Known rows, with every way that one mark hangs from another:
fadu[gezene[zasen] toki[ginefam]]: [-0.87  0.74 -2.47  1.93 -0.07 -0.44 -0.31  1.12 -1.47  2.47  1.97 -0.82
 -0.94  3.29 -1.79 -1.00  2.02  0.91 -2.28  0.23 -6.10 -1.53  0.90 -0.21]
rubulel[deka[toki]]: [-0.19  0.78 -1.06  2.07  0.18  0.39  0.42  0.01 -2.63  5.19  0.99  0.02
  0.78 -1.89 -3.01 -0.25  1.54  0.57 -0.81  2.22 -0.18 -1.43 -0.78 -0.17]
toki[fadu[gezene[zasen]] rubulel]: [-1.98 -0.16 -0.05 -0.77  0.96 -0.20 -0.64  1.11 -0.81 -1.18  2.87 -0.73
 -0.06  0.76  0.56 -5.08 -0.22  0.30 -0.30 -0.28 -5.77 -1.66  1.49 -0.11]
zasen[gezene[fadu]]: [-1.55  0.86 -1.51  2.74  0.60 -0.26 -0.24 -0.55  0.40  1.14 -1.38 -0.37
  0.57  1.66 -0.42 -0.65  1.16  2.54 -0.64 -0.83  1.66 -0.82  0.34 -0.19]
fadu[gezene toki[deka ginefam zasen]]: [-2.74 -2.08 -1.38 -2.61 -2.94 -0.62 -0.09 -0.10 -0.80 -0.12  4.62  0.36
 -0.05  4.92 -0.24 -3.04 -2.48  0.18 -1.25 -1.30 -7.86 -1.31  0.67  0.49]
deka[toki[fadu ginefam]]: [-1.53 -1.56 -0.84 -3.26 -0.87 -0.12 -0.59 -0.64 -1.40  0.00  2.80 -0.60
  1.37 -0.76  2.38 -2.05 -2.05 -0.81 -1.19  1.00 -3.10 -0.88  1.84 -0.17]
deka[toki[fadu rubulel zasen[gezene]]]: [-2.51 -2.10 -0.12 -4.41 -2.59 -0.25 -0.16 -1.16 -2.06 -0.20  3.66 -1.00
  2.50 -0.47  1.46 -4.45 -2.78 -0.14 -1.42 -0.03 -4.00 -1.53  2.27 -0.06]
gezene[fadu[toki[ginefam rubulel[deka]]]]: [-1.89 -3.03 -1.14  3.48  2.66 -0.40 -0.25  1.28 -1.65  2.58 -1.27 -0.21
 -0.24  2.84  2.34 -2.35  1.51  1.28  0.73  2.16 -4.53 -0.02  0.32  0.73]
gezene[fadu[toki[rubulel]] zasen]: [-0.74 -0.74 -1.86  5.41  2.91 -0.55 -2.21  1.18  0.27  2.41 -2.08 -2.12
  0.64  1.97  0.80 -0.67  2.43  2.73  0.26  2.48 -4.77 -0.88  0.91  1.07]
rubulel[toki]: [-0.41 -0.14 -0.68  3.82  0.76  0.20  1.57 -0.06 -0.51 -0.04  0.17  1.31
  0.41  0.88  0.03 -0.67  1.16  0.78  0.07  0.00 -0.08 -1.20 -0.71 -0.01]
zasen[gezene[fadu[toki[deka ginefam]]]]: [-1.99 -1.22 -2.04  1.48 -1.06 -0.80 -0.88 -0.85 -0.25  1.71 -0.31  0.04
  0.64  4.46 -0.05 -0.96 -0.22  3.45 -0.36 -0.66 -0.91 -0.63  0.62  0.31]
zasen[gezene]: [-0.38  0.82 -0.52 -0.47 -1.68 -0.20  0.54 -0.80 -0.88  0.97 -0.12  0.24
  0.08  1.03 -1.62 -0.31  0.56  1.39 -1.03 -1.40  2.27 -0.52  0.26 -0.72]
rubulel[deka[toki[ginefam zasen[gezene]]]]: [-1.52 -1.69 -1.49 -1.97 -1.73 -0.09 -0.09 -0.11 -3.39  4.03  2.70 -0.33
  1.14  0.73 -1.20 -2.67 -0.42 -0.01 -1.94  1.33 -2.43 -1.41  1.14 -0.90]
rubulel[deka]: [ 0.14  0.25 -0.06  1.90  0.90  0.26  0.81  0.96 -1.86  2.75 -0.08  0.31
 -0.55  0.14 -1.32 -1.25  1.56  0.38  0.14  1.10 -0.04 -0.66 -0.72 -0.15]
fadu[gezene]: [-1.40  1.76 -0.86  1.12 -0.17  0.16  1.04  0.09 -0.34  0.59  2.11  0.67
 -0.63  0.40 -2.29 -0.90  0.74  0.03 -1.20 -1.43 -1.71 -1.15 -0.66 -0.37]
fadu[toki[rubulel zasen]]: [-0.90 -2.78  0.26 -1.16 -1.35 -0.42  0.32  0.33 -1.54 -0.05  1.07 -0.61
  0.54  2.07  1.79 -2.12 -1.05 -0.55 -0.05  0.62 -5.70 -0.14  0.84  0.90]
zasen[gezene[fadu[toki[rubulel]]]]: [-1.66 -0.44 -1.42  3.40  0.19 -0.49  0.25 -0.43 -1.08  2.22 -1.62 -0.34
  0.53  2.58 -0.14 -1.00  1.66  2.78 -0.36 -0.27 -0.74 -0.60  0.24  0.36]
zasen[gezene[fadu[toki]]]: [-1.24  1.38 -2.17  4.23  0.23 -0.36  0.56 -0.51 -0.63  2.58 -1.60 -0.65
  0.47  2.68 -0.73  0.08  2.24  3.14 -1.18 -0.66  0.36 -1.06  0.20  0.47]
toki[deka fadu zasen]: [-2.03 -2.52  0.87 -4.85 -2.02 -0.33 -1.29 -0.35  1.00 -4.04  3.83 -0.73
  1.52  2.49  3.49 -4.93 -4.97  0.17  0.71 -0.95 -5.11 -1.31  1.78  1.10]
fadu[gezene toki[ginefam rubulel]]: [-2.08 -1.79 -0.80 -0.51 -0.98 -0.47  0.86  0.62 -2.45  1.29  2.40  0.99
 -1.16  2.76 -0.17 -2.35  0.21 -0.47 -1.02 -0.49 -5.88 -0.28  0.21 -0.14]
fadu[toki[rubulel]]: [-0.14 -1.39  0.08  0.67 -0.74 -0.31  0.56  0.24 -1.87  1.26 -0.35  0.03
 -0.17  1.27  0.10 -0.51  0.57  0.26  0.27  0.63 -2.63  0.25 -0.15  0.64]
gezene[fadu[toki[deka rubulel]] zasen]: [-1.03 -1.62 -1.61  4.54  1.76 -0.73 -3.23  0.61  0.85  2.24 -1.31 -1.66
  1.11  2.91 -0.04 -1.09  0.75  3.82  1.24  2.22 -4.99 -1.01  0.72  1.39]
fadu[toki]: [ 0.28  0.67 -0.71  1.86 -0.64 -0.13  1.00  0.06 -1.36  1.55 -0.41 -0.31
 -0.06  1.55 -0.49  0.93  1.31  0.70 -0.55  0.26 -1.43 -0.37 -0.30  0.71]
fadu[gezene toki[rubulel]]: [-1.57  0.41 -0.75  1.88 -0.86 -0.17  1.55  0.30 -2.22  1.82  1.76  0.68
 -0.82  1.49 -2.11 -1.47  1.29  0.29 -0.90 -0.78 -4.36 -0.88 -0.80  0.29]
toki[zasen]: [-0.85 -1.47  0.08 -2.09 -0.83 -0.14 -0.34  0.18  0.37 -1.63  1.56 -0.77
  0.77  0.92  1.61 -1.80 -1.75 -1.00 -0.38 -0.06 -3.28 -0.34  1.04  0.31]

Rows:
[-1.18 -2.73 -2.00  3.58  2.98 -0.76 -2.69  1.40  0.05  1.69 -1.47 -1.94
  0.35  2.96  2.39 -1.50  1.49  2.07  0.13  2.65 -6.13 -0.29  1.87  0.70] | gezene[fadu[toki[ginefam rubulel]] zasen]
[-1.63 -3.20 -0.93 -3.89 -3.98 -0.93 -0.70 -0.72 -1.32  0.11  2.53 -0.12
  0.75  5.26  0.67 -2.34 -2.82  1.26 -0.83 -1.04 -4.34 -0.56  1.44  0.28] | fadu[toki[deka ginefam zasen[gezene]]]
[-2.85  0.18 -0.29 -2.60 -0.53  0.01  1.05  0.42 -0.12 -3.45  4.64 -0.74
  0.42  1.72  2.18 -5.13 -2.12 -1.02 -1.51 -1.84 -6.41 -2.13  1.58  0.52] | toki[fadu[gezene] zasen]
[-1.62 -0.59 -1.74  3.54  1.31 -0.26 -0.22  0.35  0.71  0.18 -0.40 -1.58
  1.14  2.62  2.36 -0.85  0.41  1.27 -0.49  0.85 -4.78 -0.89  0.70  1.57] | gezene[fadu[toki[zasen]]]
[-1.68 -0.73 -0.53 -2.77 -1.56  0.06 -0.30 -0.71 -0.77 -0.80  3.69 -1.64
  2.43 -1.16  2.10 -2.80 -2.62 -0.75 -1.52  0.70 -4.60 -1.90  1.87  0.61] | deka[toki[fadu zasen]]
[-1.91 -3.35  0.67 -5.27 -1.33 -0.55 -1.65 -0.28  0.41 -3.29  2.78  0.32
  0.38  2.70  3.78 -4.29 -4.37  0.25  0.97 -0.56 -3.49 -0.19  1.78  0.25] | toki[deka fadu ginefam]
[-1.42 -1.11  0.00  1.24 -0.29 -0.02  0.77 -0.35  0.12 -2.30  2.10  1.30
  1.19  2.27  1.64 -3.57 -1.70  1.86  1.11 -0.72 -1.78 -2.03 -0.06  0.69] | rubulel[toki[deka fadu]]
[-1.87 -0.84  0.16 -4.09 -1.95 -0.28  0.68 -0.37 -0.59 -2.87  2.75 -1.13
  1.23  2.25  2.90 -4.76 -2.33  0.06 -1.36 -1.84 -2.80 -1.53  2.41  0.06] | toki[fadu zasen[gezene]]
[-1.48 -2.46 -0.38  0.57 -1.29 -0.14 -0.11 -0.48  0.43 -1.79  2.36  1.13
  1.58  2.80  0.73 -2.77 -2.31  1.01  0.76 -0.32 -3.37 -1.70 -0.05  0.65] | rubulel[toki[deka zasen]]
[-2.22 -2.56 -1.86  1.36  1.30 -0.51 -0.81  0.60  0.51 -0.47  0.07 -1.42
  0.73  3.51  3.93 -1.60 -0.49  0.54 -0.62  0.97 -6.21 -0.30  1.48  1.21] | gezene[fadu[toki[ginefam zasen]]]
[-1.77  2.30 -1.30  1.77  0.04  0.55  1.63  0.30 -2.89  3.83  3.55 -0.05
  0.51 -1.29 -2.58 -3.07  1.14  0.51 -1.63  0.77 -2.62 -2.92 -0.40 -0.04] | rubulel[deka[toki[fadu[gezene]]]]
[-3.26 -0.83  0.14 -4.07 -2.06 -0.23 -0.37 -0.33  0.75 -3.57  5.64 -0.15
  0.95  2.78  1.35 -5.83 -4.32  0.20 -0.40 -2.16 -6.60 -2.29  1.20  0.83] | toki[deka fadu[gezene] zasen]
[-2.09  1.68 -1.00  5.00  1.81  0.60  3.50  1.23 -2.72  1.05  2.78  1.65
 -0.39  1.62 -0.86 -5.05  2.24  1.09 -0.64 -0.45 -2.93 -3.39 -0.98 -0.05] | rubulel[deka toki[fadu[gezene]]]
[-1.59 -5.82  1.16 -5.35 -1.45 -0.76 -2.57 -0.27 -0.10 -1.21  1.68  1.33
  0.02  2.16  1.68 -3.11 -4.04 -0.21  1.97  0.32 -3.38  1.19  0.91 -0.36] | toki[deka ginefam rubulel]
[-2.06 -1.62 -0.91  0.93 -0.02 -0.22  1.62  1.37 -3.91  3.38  2.35  1.20
 -1.61  3.02 -1.35 -3.36  1.54 -0.21 -0.89  0.29 -6.04 -0.85 -0.38 -0.34] | fadu[gezene toki[ginefam rubulel[deka]]]
[-0.64 -0.17 -1.09 -0.26 -2.63 -0.40  1.10 -0.35 -1.64  0.99  0.98 -0.87
  0.64  3.14 -0.22 -0.98  0.12  0.96 -1.81 -0.91 -2.68 -1.09  0.89  0.42] | fadu[toki[zasen[gezene]]]
[-1.37 -4.74  0.09 -1.97 -0.45 -0.46  0.17  1.46 -3.33  1.30  1.62 -0.19
 -0.30  3.33  2.62 -4.06 -0.80 -1.17 -0.07  1.63 -7.18  0.02  1.17  0.36] | fadu[toki[ginefam rubulel[deka] zasen]]
[-1.32 -3.72 -0.50 -3.38 -2.77 -0.77 -1.21 -0.14 -0.62 -0.67  2.42 -0.27
  0.68  4.58  2.17 -2.07 -3.26  0.08 -0.07  0.09 -6.25 -0.18  1.31  0.88] | fadu[toki[deka ginefam zasen]]
[-3.47 -2.29 -0.36 -5.32 -0.69 -0.29  0.33  0.68 -0.32 -4.11  5.31 -0.54
  0.05  2.99  4.26 -6.23 -3.33 -2.04 -1.61 -1.62 -8.15 -1.42  2.65 -0.12] | toki[fadu[gezene] ginefam zasen]
[-2.10 -2.44 -0.94  2.47  1.48 -0.42 -0.67  0.51  0.13  0.01 -0.48 -1.21
  1.06  2.49  3.01 -2.01 -0.17  0.90  0.38  1.10 -5.90 -0.35  0.85  1.48] | gezene[fadu[toki[rubulel zasen]]]
[-0.55 -2.46 -0.56 -1.45 -2.09 -0.66 -0.89 -0.32 -0.84  0.71  1.12  0.46
  0.04  3.51  0.43 -0.52 -1.60  1.11  0.27  0.15 -3.22  0.10  0.28  0.54] | fadu[toki[deka ginefam]]
[-2.67 -1.83 -1.59  2.77 -0.70 -0.35 -0.19 -1.00  0.88 -0.74  1.29  0.79
  2.11  3.98  0.43 -3.10 -1.32  3.14  0.20 -0.93 -2.04 -2.33  0.25  0.51] | rubulel[toki[deka zasen[gezene[fadu]]]]
[-2.19  0.38 -2.13 -1.37 -0.21 -0.15 -1.06  0.04 -1.34  1.27  4.36 -1.15
  0.95 -0.26 -0.34 -2.85 -0.54  0.12 -2.49  0.79 -5.62 -2.37  2.08 -0.52] | deka[toki[fadu[gezene[zasen]] ginefam]]
[-1.88 -3.28 -0.06 -0.79 -0.37 -0.29  0.14 -0.25 -0.07 -2.98  2.71  1.51
  0.83  3.34  3.30 -4.48 -2.78  0.95  0.95 -0.47 -3.40 -1.41  0.88  0.27] | rubulel[toki[deka fadu ginefam]]
[-0.73  1.16 -1.59  4.43  0.88 -0.15  0.41  1.74 -3.23  5.04  1.38 -0.48
 -0.99  2.03 -3.96 -2.41  3.61  1.56 -1.13  1.25 -5.79 -2.12 -0.42 -0.05] | fadu[gezene[zasen] toki[rubulel[deka]]]
[-2.37 -0.86 -1.93  4.03  0.74 -0.12  1.03 -0.34  0.11 -0.59  0.46  0.32
  1.57  2.95  1.31 -2.70  0.46  1.97 -0.81 -0.70 -1.80 -2.09  0.54  0.20] | rubulel[toki[zasen[gezene[fadu]]]]
[-2.44 -5.76  1.71 -6.65 -1.36 -0.77 -2.08 -0.14 -0.32 -3.47  2.91  0.71
  0.34  2.51  4.37 -5.76 -5.17 -0.29  1.96 -0.28 -4.96  0.48  1.95  0.12] | toki[deka fadu ginefam rubulel]
[-2.52  0.30 -0.76  2.00 -0.46  0.08  1.56 -0.37 -0.15 -1.86  3.82  1.82
  0.55  2.58 -0.50 -4.35 -1.20  1.86  0.19 -1.93 -3.09 -2.88 -0.59  0.38] | rubulel[toki[deka fadu[gezene]]]
[-2.63 -4.76  1.81 -6.23 -1.92 -0.53 -1.78 -0.27  0.37 -4.34  3.79 -0.27
  1.49  2.22  4.15 -6.47 -5.69 -0.32  1.72 -0.48 -6.58 -0.56  2.00  0.97] | toki[deka fadu rubulel zasen]
[-2.10  0.03 -0.99 -3.12 -2.97 -0.13  0.26 -1.31 -1.55  0.19  3.60 -1.35
  2.52 -0.29  0.77 -3.11 -2.16  0.30 -2.26 -0.39 -2.66 -2.20  2.05  0.02] | deka[toki[fadu zasen[gezene]]]
[-1.23 -2.02  1.39 -1.12  1.10  0.08  0.62  1.14 -2.39 -0.08  1.15  0.22
 -0.21  0.21  2.17 -5.37 -0.50 -0.24  1.15  0.93 -3.02 -0.63  0.57  0.15] | toki[fadu rubulel[deka]]
[-0.98 -2.91 -0.73 -2.32 -1.37 -0.53  0.03  0.57 -1.31 -0.65  1.67 -0.76
  0.19  3.51  2.96 -1.54 -1.29 -0.94 -1.11  0.46 -6.10 -0.06  1.60  0.60] | fadu[toki[ginefam zasen]]
[-2.67 -2.17 -1.14 -5.53 -2.74 -0.38 -0.44 -1.01 -1.82 -0.56  4.18 -1.18
  2.15  0.89  2.60 -3.95 -3.13 -0.52 -2.38 -0.20 -4.34 -1.58  3.02 -0.55] | deka[toki[fadu ginefam zasen[gezene]]]
[-1.28 -3.50  1.08 -2.11  0.34 -0.06 -0.24  1.20 -1.94  0.50  1.48 -0.16
  0.28  0.64  1.48 -4.50 -1.10 -1.19  0.77  1.42 -4.85 -0.20  0.64  0.05] | toki[rubulel[deka] zasen]
[-1.86 -2.93 -1.22  0.79 -0.23 -0.08  1.69  0.77 -3.06  1.24  2.00  1.26
  0.33  3.85  0.75 -4.67  0.59  0.60 -1.04  0.15 -3.03 -1.92  0.69 -0.93] | rubulel[deka toki[ginefam zasen[gezene]]]
[-2.51 -1.39 -0.76 -3.19 -0.52 -0.59 -2.32  0.48  0.38 -1.76  4.47 -0.33
 -0.01  3.43  0.84 -5.08 -2.77  1.19 -0.42 -0.87 -6.38 -1.80  2.03 -0.18] | toki[deka fadu[gezene[zasen]] ginefam]
[-1.89  0.10 -0.04  0.96  1.84  0.03  0.03  2.01 -2.41  1.17  2.72 -0.52
 -0.62  0.93 -0.51 -6.11  1.16  0.69 -0.22  0.66 -5.80 -2.28  0.77 -0.27] | toki[fadu[gezene[zasen]] rubulel[deka]]
[-3.24 -2.28 -0.57 -3.68 -0.88 -0.18 -0.14 -0.40 -2.17  0.13  4.58  0.24
  0.73 -0.67  1.12 -4.36 -2.19 -1.19 -1.29  0.22 -5.72 -1.25  1.50 -0.51] | deka[toki[fadu[gezene] ginefam rubulel]]
[-2.29 -4.09 -0.91  1.08  0.72 -0.78 -1.93 -0.04  0.31  0.55 -0.29 -0.01
  0.57  3.65  2.44 -2.01 -1.43  1.96  1.54  1.15 -4.77  0.31  0.51  1.04] | gezene[fadu[toki[deka ginefam rubulel]]]
[-2.26 -2.45  0.15 -0.57 -0.81 -0.14  0.39 -0.35  0.41 -3.78  3.49  0.58
  1.86  2.98  3.08 -5.10 -3.32  0.96  0.75 -0.77 -4.73 -2.29  0.90  0.95] | rubulel[toki[deka fadu zasen]]
[-0.56 -0.47 -1.89  6.74  3.73 -0.32 -1.71  1.85 -1.17  4.30 -2.18 -1.98
  0.36  1.95 -0.16 -1.71  3.51  3.00  0.47  3.27 -4.85 -1.29  0.48  1.09] | gezene[fadu[toki[rubulel[deka]]] zasen]
